Each row was made from one small tree. The marks that hang from a mark follow it in brackets, in the order of their numbers. Every link used is in the known rows. Write each row's tree.
Known rows
K_670[K_810]: [-0.66 -0.46 -1.09  1.96  1.26 -0.23 -0.39  0.89  1.22  2.66  0.68 -2.09
 -1.11 -1.65  3.79 -2.96  1.12  0.39  0.98 -1.04  0.78  0.66  1.05]
K_810[K_890]: [-0.22 -0.29 -1.35 -2.52  0.87 -0.68  2.14  0.28  0.76  3.12 -1.69  2.15
 -0.08 -1.33  0.56 -1.56  1.48  0.50 -0.09 -1.10  0.28 -0.88  2.18]
K_441[K_810[K_881]]: [ 2.76 -0.79  2.01  3.13  3.04  0.10 -1.84 -0.17  0.51  0.23 -1.70  3.38
 -0.87  2.22  3.16  1.63 -0.08  1.31 -0.04 -1.28 -0.23  0.21 -0.58]
K_266[K_116[K_441 K_909]]: [-5.59 -2.30  0.05  3.57 -2.86  2.47  0.80 -0.18 -1.78 -8.51  0.88 -4.89
 -0.35 -4.49 -2.51  0.73 -1.18  1.16 -0.26  2.36 -0.08 -1.23 -0.77]
K_909[K_116[K_441[K_810[K_890]]]]: [ 2.17  0.14 -2.19 -3.17 -1.78 -2.23 -2.76 -0.43 -1.04  7.59  0.62  0.89
 -1.12 -3.48 -2.70  1.51  0.52 -0.23 -1.87 -0.03 -0.22 -1.84 -1.05]
K_670[K_810[K_881[K_96]]]: [ 2.27 -1.01 -0.09  2.86  3.78  0.00 -1.48  0.64  2.21 -0.10  0.56 -2.07
 -2.20  3.27  7.67  0.25  0.74  1.42  1.81 -2.72 -0.52 -0.62  1.63]
K_810[K_441]: [-4.13 -1.11 -0.97  0.54  1.50  0.10  0.49  0.67  1.80 -0.18 -0.31  0.55
  0.32 -0.34  1.48 -0.41  0.61  0.80 -0.20  0.16  0.71  0.51  0.81]
K_909[K_116[K_441]]: [-4.72 -2.77 -1.03 -0.73 -2.49  0.33 -3.52  0.68 -0.48  1.66  4.68 -1.26
 -0.90 -5.40 -1.03  1.51 -1.15  0.63 -0.94  0.39  0.82 -1.60  0.22]
K_441[K_116[K_909] K_810[K_881 K_890]]: [ 7.23  0.00  1.07 -0.98  1.25  0.07  3.84 -1.38 -1.66 -0.35 -1.83  2.88
  2.22  1.17 -2.11  1.66  0.05  0.11 -1.62 -0.70  0.43 -0.68 -1.41]
K_670[K_810[K_881[K_96] K_890]]: [ 5.21  1.09 -2.08 -0.54  3.63 -0.94  1.16  0.00  2.12  2.65 -1.70 -0.35
 -1.40  3.17  6.83 -0.33  1.80  0.76  1.74 -3.62 -1.47 -1.46  2.26]
K_441[K_810[K_670 K_881[K_96]]]: [ 2.34 -1.20  1.98  3.18  4.71 -1.05 -4.11  0.44  2.33 -1.15 -2.10  1.18
 -2.96  7.00  4.33  1.53  0.13  1.05  0.88 -2.02 -0.68 -0.23  1.31]
K_116[K_266 K_441[K_810[K_670 K_881]]]: [-1.92  1.10  2.51  3.35 -1.87  1.40 -6.91  1.09  0.32 -1.67  1.06  0.11
 -2.08  1.72  1.42  1.88 -2.32 -1.10  1.88  1.14 -0.86  1.29  0.61]
K_909[K_116[K_266]]: [-7.57 -4.38  1.97 -0.39 -2.07  0.16 -3.90  0.75 -1.03 -1.30  4.61 -0.52
 -1.06 -5.68 -0.09  0.95 -0.96  0.59 -1.07 -0.65 -0.08  0.65 -1.40]
K_441[K_116[K_266] K_810]: [-3.55 -2.19  5.37 -0.99 -1.73 -0.04 -3.06 -0.17 -1.71  1.71  3.42  0.44
 -1.50 -1.83 -1.43 -0.28 -0.23  0.78 -1.49  2.64 -0.11  0.54 -0.40]
K_670[K_810[K_441 K_890]]: [ 2.14  3.24 -4.89 -1.84  1.44 -1.80  2.95  0.41  1.64  5.74 -2.30 -0.38
  0.94 -0.23  2.42 -3.05  2.49 -0.87  0.93 -1.28  0.02  0.52  0.44]
K_670[K_810[K_441 K_881 K_890]]: [ 3.97  4.01 -4.90 -0.59  2.00 -0.37  3.27  0.24  1.92  2.40 -2.40  1.46
  1.77  2.07  4.88 -1.14  1.59 -0.84  2.16 -2.46 -0.44  0.43 -0.40]
K_116[K_266 K_441[K_810[K_670 K_890]]]: [-0.99  2.57  0.29 -1.14 -2.99 -0.79 -4.80  0.70 -0.05  3.90 -0.36 -0.30
 -2.16 -0.32 -1.40 -0.45 -0.37 -2.01  0.98  1.56 -1.12  0.68  1.69]
K_909[K_116[K_266 K_441[K_810]]]: [-4.00 -2.47  1.91  0.34 -3.95 -0.29 -7.74  0.38 -1.86  2.08  4.43 -1.35
 -2.37 -5.39 -1.83  2.69 -1.41  0.13 -1.67  1.68 -0.86 -0.21 -2.08]
K_810[K_441[K_116] K_881[K_96] K_890]: [ 1.17  0.41 -0.53 -4.87  2.08 -0.34  2.92 -0.54  1.35 -0.02 -0.11  2.46
  0.74  4.25  2.06  1.35  0.91  1.10  0.52 -0.42 -0.64 -2.23  1.33]
K_266[K_116[K_909]]: [-4.78 -3.56  0.90  3.81 -0.53  1.66  2.83 -0.47 -1.44 -8.75 -1.05 -3.32
  0.42 -3.34 -1.71 -0.54 -0.26  1.86 -0.87  0.45  0.13  0.06 -1.65]

Write each row's tree
[ 1.08  1.78 -2.26 -0.54  1.67  0.53  1.25  0.63  1.91 -0.44 -1.79  3.71
  0.79  3.20  2.56 -0.98  0.17 -0.97  2.45 -2.83  0.25  0.30  1.72]	K_810[K_670 K_881 K_890]
[-5.61 -4.18  3.80  0.06 -2.81  1.93  0.51  0.12 -2.00 -5.61  4.17 -2.62
  0.81 -4.77 -2.92  0.06 -1.66  0.62 -1.63  1.83  0.80  0.78 -0.21]	K_441[K_116[K_266 K_909]]
[-2.86  2.36 -2.69 -5.00 -0.44 -0.85  3.26  0.35  1.61  2.45 -0.13  1.88
  1.96  2.28 -2.48 -3.10  1.08 -1.44  0.74  0.59  1.29  0.05  1.51]	K_810[K_441[K_116] K_670 K_890]
[ 2.72  1.65 -1.09 -0.78  2.32 -2.28 -0.54  0.24  1.11  5.52 -3.74  2.47
 -0.99  2.54 -0.38 -2.06  1.56 -0.90  0.36 -1.14  0.09  0.72  1.27]	K_441[K_810[K_670 K_890]]
[-2.15 -0.30  0.28  5.14 -2.06  0.59 -1.70 -0.24 -1.11 -5.44 -1.59 -4.74
 -0.92 -0.49 -4.02 -0.12 -1.04 -0.12  0.13  2.26 -0.29  0.41 -1.25]	K_266[K_116[K_441[K_810[K_670]] K_909]]
[-5.12 -2.78  1.70  2.61 -3.52  2.39 -2.29  0.86 -1.44 -5.57  2.59 -4.65
 -0.66 -6.11 -1.55  2.05 -2.37  0.04 -0.60  1.98 -0.12  0.64  1.03]	K_116[K_266 K_441 K_909]
[ 1.48  0.39 -1.09 -0.91  3.34 -0.54  0.25  0.62  2.68 -0.89 -2.45  1.88
 -1.33  5.50  4.34  0.40  0.54  0.10  2.02 -3.12 -0.61 -0.88  3.18]	K_810[K_670 K_881[K_96] K_890]
[ 3.78 -2.06  2.99  2.29  0.92  1.08  1.58 -1.07 -1.42 -2.96  0.36  1.46
  1.42  0.69 -1.57  2.07 -1.01  0.79 -1.59  0.07  0.74  0.04 -1.64]	K_441[K_116[K_909] K_810[K_881]]
[-1.53 -1.61  1.18  4.57 -1.92  1.05 -1.00 -0.82 -2.43 -5.44 -0.88 -4.11
 -1.04 -3.00 -3.42  1.25 -0.75  1.23 -1.30  2.59 -0.48 -0.75 -2.08]	K_266[K_116[K_441[K_810] K_909]]
[-1.14 -1.85  2.54  3.63 -2.93  0.70 -4.03  0.36 -1.90 -2.68  0.86 -3.60
 -1.30 -4.34 -2.31  2.89 -1.94  0.11 -1.64  2.51 -0.86  0.98 -0.38]	K_116[K_266 K_441[K_810] K_909]
[ 1.42 -1.18  2.72 -2.63 -1.70 -0.64  1.31 -0.92 -2.93  0.51 -0.11 -0.57
  0.81 -2.76 -4.32  0.36 -0.13 -0.26 -2.66  1.49 -0.57  0.83 -1.71]	K_441[K_116[K_266 K_909] K_810[K_890]]
[-1.92 -0.83  2.45 -0.46  0.34 -1.04 -1.74  0.07  0.35  3.54  1.10  1.15
 -0.85  2.41 -1.93 -2.45  0.27 -0.23 -0.23  1.16  1.46  0.49  0.52]	K_441[K_116 K_810[K_670]]
[-5.91  0.27  1.25 -1.20 -2.27  0.58 -0.66  0.64 -0.15  1.79  4.65 -3.08
  0.11 -1.82  1.08 -2.52  0.07 -0.58  0.52  2.16  0.54  1.33 -0.65]	K_670[K_810[K_441[K_116[K_266]]]]
[-1.18  3.09 -1.40 -0.74 -2.21 -0.48 -1.24 -0.41 -0.36  1.24 -2.59 -1.07
 -1.65  1.00 -2.45 -1.90  0.52 -0.54  1.36  1.71 -1.23 -0.95  0.27]	K_266[K_116[K_441[K_810[K_670 K_890]]]]
[-0.28  3.10 -2.46 -3.79  0.38  0.63  3.42  0.16  1.76 -0.44 -0.33  3.81
  2.71  4.68 -0.16 -1.29  0.20 -1.57  1.77 -0.45  1.04  0.21  0.81]	K_810[K_441[K_116] K_670 K_881 K_890]
[ 2.52  2.04 -3.78 -2.47 -0.35 -0.88  6.33 -0.37 -0.21  1.99  0.02 -2.57
  3.29 -1.52 -2.07 -2.59  1.47 -1.26 -0.85  0.16  1.04  0.59 -0.83]	K_670[K_810[K_441[K_116[K_909]] K_890]]
[ 4.53  2.75 -1.14  0.45  2.67 -1.05 -0.31  0.03  1.47  2.98 -4.05  4.40
 -0.02  4.83  1.63 -0.24  0.69 -0.93  1.46 -2.57 -0.25  0.51  0.41]	K_441[K_810[K_670 K_881 K_890]]
[-2.69 -0.42  0.75 -0.98  0.79  1.94  2.17 -0.09  0.80 -2.82  2.25  2.74
  1.92  1.87  1.10  1.15 -0.70  0.76  0.51  0.58  1.03 -0.32 -0.15]	K_810[K_441[K_116] K_881]
[ 0.72  3.12 -3.60 -0.82  1.97  0.19  2.55  0.61  2.66 -1.04 -3.21  3.94
  2.11  4.64  2.22 -0.69  0.38 -1.33  2.39 -2.16  0.24  0.85  1.09]	K_810[K_441 K_670 K_881 K_890]
[ 0.46  3.04 -3.35 -4.83  0.10 -1.25  4.04 -0.08  0.63  6.07  0.85 -0.51
  1.86  0.08  0.09 -3.61  2.23 -0.92  0.43  0.42  1.09 -0.12  0.14]	K_670[K_810[K_441[K_116] K_890]]
[-1.67 -3.32  5.01  1.42 -1.62  0.45 -1.06 -0.48 -2.59 -2.23  2.26 -1.70
  0.11 -3.10 -3.62  0.67 -1.04  0.48 -2.60  2.10  0.26  1.19 -1.56]	K_441[K_116[K_266 K_909] K_810]
[ 4.53 -0.51  0.52 -2.43  0.43 -1.43  3.66 -1.26 -1.79  2.69 -1.43  1.10
  1.42 -1.16 -4.36 -0.34  0.95  0.32 -2.63  0.43  0.61 -0.56 -0.98]	K_441[K_116[K_909] K_810[K_890]]
[ 3.72  2.35  0.56 -2.32  1.04 -0.67  0.98 -0.38  0.33  3.11 -0.77  4.43
  0.75  4.91 -0.65 -1.23  0.26 -0.97  1.01 -0.94  0.57 -0.34  0.30]	K_441[K_116 K_810[K_670 K_881 K_890]]
[ 1.08 -0.70  1.19  5.86 -1.23  2.53 -0.49 -1.03 -1.93 -7.61 -0.97 -2.37
 -0.18 -0.78 -1.59  3.25 -1.67  1.20 -0.02  1.39 -1.00 -0.81 -2.67]	K_266[K_116[K_441[K_810[K_881]] K_909]]
[ 4.72  1.10 -1.98 -2.01 -1.25 -0.77 -2.26 -0.64 -0.96  4.59  0.27  2.95
 -0.13 -0.86 -0.36  3.37 -0.30 -0.20 -0.81 -1.01 -0.59 -2.12 -2.38]	K_909[K_116[K_441[K_810[K_881 K_890]]]]
[-0.86 -1.56  0.42  0.80  0.86  2.15  3.83 -0.39 -0.03 -6.70  1.31  0.61
  3.44  0.53 -1.06  1.99 -1.41  0.52 -0.78  0.37  1.46  0.33 -1.06]	K_810[K_441[K_116[K_909]] K_881]
[ 2.03  0.33  0.75  0.09 -2.78 -0.36 -1.76 -0.27 -2.16  0.15 -1.18 -2.18
 -0.59 -4.28 -3.31  2.27 -0.81 -0.54 -1.63  2.04 -1.42  0.33  0.05]	K_116[K_266 K_441[K_810[K_890]] K_909]
[ 4.97  2.55 -2.84 -0.33  1.82  0.13  2.39  0.27  1.27  2.93 -1.54  1.77
  0.64  0.97  5.23 -1.59  1.43 -0.30  2.18 -3.34 -0.17 -0.25  0.69]	K_670[K_810[K_881 K_890]]
[-3.46 -0.74  0.41  0.99 -2.24  0.79  1.53  0.29 -0.93 -3.33  3.53 -5.32
  1.99 -3.27 -0.99 -1.47 -0.48 -0.92 -0.74  1.74  0.68  2.30 -1.74]	K_670[K_810[K_441[K_116[K_266 K_909]]]]
[ 5.61  1.28 -0.19 -0.37  4.26 -2.19 -1.58 -0.06  2.32  1.65 -4.06  2.71
 -2.01  6.98  3.52  0.84  1.08  0.24  1.03 -2.87 -1.30 -0.79  1.54]	K_441[K_810[K_670 K_881[K_96] K_890]]
